Each row was made from one walk, in order. Every step used is in the known rows, and no mark comes twice. Write each row's walk.
Known rows:
t > u > k > y: [ -2 -18 -20  56 -65   9 -18 -49  -9  45  16   0 -16  -7 -21 -10  23  16
  11   5 -22  35]
k > y > b > r > w: [ -6  -1  26  14   0  -6  15 -21  20  46  -4 -11 -21 -40  -9   2  -4  57
  -7  -5  12  25]
l > t: [ 10 -19  11  20 -10 -27 -25 -10  29  -1  32 -11 -14   6 -33 -35 -16 -22
  -3  10  -9   6]
k > y > b: [ 13   5 -14  12 -36   9 -11 -27  -9  55   2   4 -25  -7 -22 -21  -1  28
 -22 -27   9   5]
b > y > k > u > t: [-26 -38 -21  57  66   6  -7 -15   3  30  49 -19 -26 -12 -63 -36  10   3
   5   1 -27  19]
r > w > y > k > u: [ 11 -45 -13  -4  58 -10 -15 -33  32  36  54 -10  -7 -17  -4 -47  39  13
  14  -5  -2  22]
b > y: [ -1  -4  -1  29  -4  -2 -19   9 -37   3   9  -7 -24  12  -5 -11 -21   9
 -74   6  -3  13]
r > w > u: [ 12 -27  -2 -38  32  -7  -3  16  18  16   9 -22   3 -31  22 -52  14  21
  -5 -19  20  22]
r > w: [ -3 -13  19 -13  24  -3  -6 -21  33  17 -15  -5   6 -34   9  17  -8  52
  -4  17   5  23]
y > w > u > k: [ -8   1 -18  21 -21  24  -8   6   7  22  -6  -8  -2 -56  -4 -29  29  -7
   4 -20   0  12]
t > u > k > y > w: [ -3   8  -5  33 -44  19 -32 -28  23  43 -20   3 -15 -38 -35  -2  20 -10
   6  18 -19  31]
k > u: [  6 -19  -8   8  39  -3  -6  -5  16  13  37 -21 -23   4 -14 -49  34  -3
  29   6 -11  20]
b > y > w: [ -2  16   8  14  -2  10 -32  11   5  15 -26  -1 -23 -25 -25  -3 -11 -17
 -54  21  -6  12]
w > y: [ 13  -4 -18  28  26 -21  -8  -9  -2   5  18  -3   7   3  26 -21 -21  -3
 -33  13   8  -7]
t > u: [ 18  20 -10  12  10  12 -10  -2  13   3   1   0 -12   3  -4 -31  39 -15
  25 -15 -40   5]
t > u > k > y > w > r: [ -5   5 -15  53 -21  -9 -18   1  -3  19   3  -9 -27 -37 -51 -39  -1 -12
  11   6   2   5]
w > y > k > u: [ 12 -41 -19  -1  51  -9 -13 -25  21  31  59 -10 -10  -6  -7 -54  40  -4
  15 -10  -5  14]
b > r > w > y > k > u: [  6 -41  -5   7  55 -13  -3 -26  27  38  59 -14 -14 -17  -7 -49  39  10
  17  -8  -2  23]
b > r > w > u > t > l: [ -7 -46  14   7  41   7   7 -12  15  19  35  14 -10 -20 -40 -36  22  51
  28  -1  15   7]
r > w > y > k: [  9 -39  -9 -18  28 -10 -15 -41  24  33  25  13  23 -30  14   2   5  23
 -21 -14  12   2]
u > t: [-30 -11 -13  54  41   5   7  -3   0  10  11 -10 -10 -12 -48  -3 -19   2
   8  11 -19   2]

Which walk is each row?
[ -1   9 -14  63 -30  18 -18 -22  18  13  12  -2 -14 -27 -23 -26  33  -7
  23 -11 -42  14]
l > t > u > k
[-26 -38 -13  62  81  -5   8 -22  21  40  53 -21 -21 -28 -53 -36  10  14
  21   5 -20  20]
b > r > w > y > k > u > t
[ -6 -58   3  18  45  14 -15 -33  10  24  53  21 -18  -4 -59 -32  33  47
  17   6  -1   9]
b > y > k > u > t > l
[  6 -39 -10 -13  38   1 -10 -21  21  28  51  -8 -12  -7 -19 -41  50  -2
  31 -17  -8  18]
y > k > u
[-12   1  23  31 -11   1  14 -27  17  50  -5 -11 -21 -52 -11   5   1  63
  -4  -6   7  27]
u > k > y > b > r > w
[ 15 -19 -12 -25  -9  -4 -19  15  11  29   7 -16  -9 -23  -7 -63  18 -23
  -7 -13  18  21]
k > y > w > u
[ -8 -57  11  23  61   3  -1 -39  27  32  57  18 -14 -18 -48 -32  32  56
  32  10   6  10]
b > r > w > y > k > u > t > l
[ -2  -1 -12  59 -25 -18 -25  -2   6  20  14 -12 -32 -36 -62 -51  -6 -20
  11  11  -1   7]
l > t > u > k > y > w > r
[-11  -1 -10  28 -12  19  11  -2   4  35   3 -14 -11 -64   4 -33  25  31
   2 -37   5  15]
y > b > r > w > u > k
[ -6   7  18  36  -8   6  12 -28  21  51  -6 -10 -24 -50 -11  -5  14  57
   5 -12  -6  29]
t > u > k > y > b > r > w
[ -6  33  16  33 -12   1  35  16 -16  25   6  -7 -33 -16 -16 -20   6   3
   1 -40   6 -12]
y > b > r
[  1 -24 -17  64 -68   1 -27 -51   0  45  27  -3 -20  -5 -32 -22  18   9
  10   8 -23  38]
l > t > u > k > y
[  7  -3 -19  19 -38  17 -13 -33  -2  67   1  -2 -24 -39 -16 -32   9  46
 -20 -35  11  17]
r > w > u > k > y > b
[ -2   2  24  42 -11  -3   3 -31  31  51   6 -14 -29 -48 -22 -17   9  50
   4 -10  -9  30]
l > t > u > k > y > b > r > w
[-20 -43 -20  51  84   0  -5 -28  27  37  46 -18 -13 -28 -51 -32   8  17
  17  10 -22  20]
r > w > y > k > u > t
[ 10 -33 -18 -10  17 -10 -12 -32   6  24  34  16  19 -13  10  -6   9   0
 -19 -23  10  -9]
w > y > k
[  5 -41 -11   0  36   1 -19 -16   4  29  55 -11 -25  -2 -22 -47  40   1
  -5 -14  -9  23]
b > y > k > u
[ -6  17 -19  53 -23  31  -5 -19   6  15  -3   3  -7 -31  -8  -9  40   3
  24 -17 -40   9]
t > u > k
[  5  -7   6  34  37 -29   5 -15  14  18  15 -11   0 -23  27 -12 -22  27
 -29  20  13   9]
b > r > w > y
[ -9 -37   7  14  30  15  -4 -24  11   9  27  27  -5  -3 -48  -7  15  45
  27  13   4  -4]
u > t > l
[ -6  13   3  47 -40   0  30   3 -25  48  20 -13 -38 -25 -19 -40  15   8
  -2 -45  11   7]
w > u > k > y > b > r
[  8   0 -25  24 -45  18  -9 -26 -14  61   6  -1 -25 -28 -19 -36  12  29
 -19 -41  10   9]
w > u > k > y > b
[-11  -3 -12  48 -23 -13 -13   2  -9  18   3  -8 -23 -40 -49 -29 -14  -7
   2  11  15   5]
u > k > y > w > r
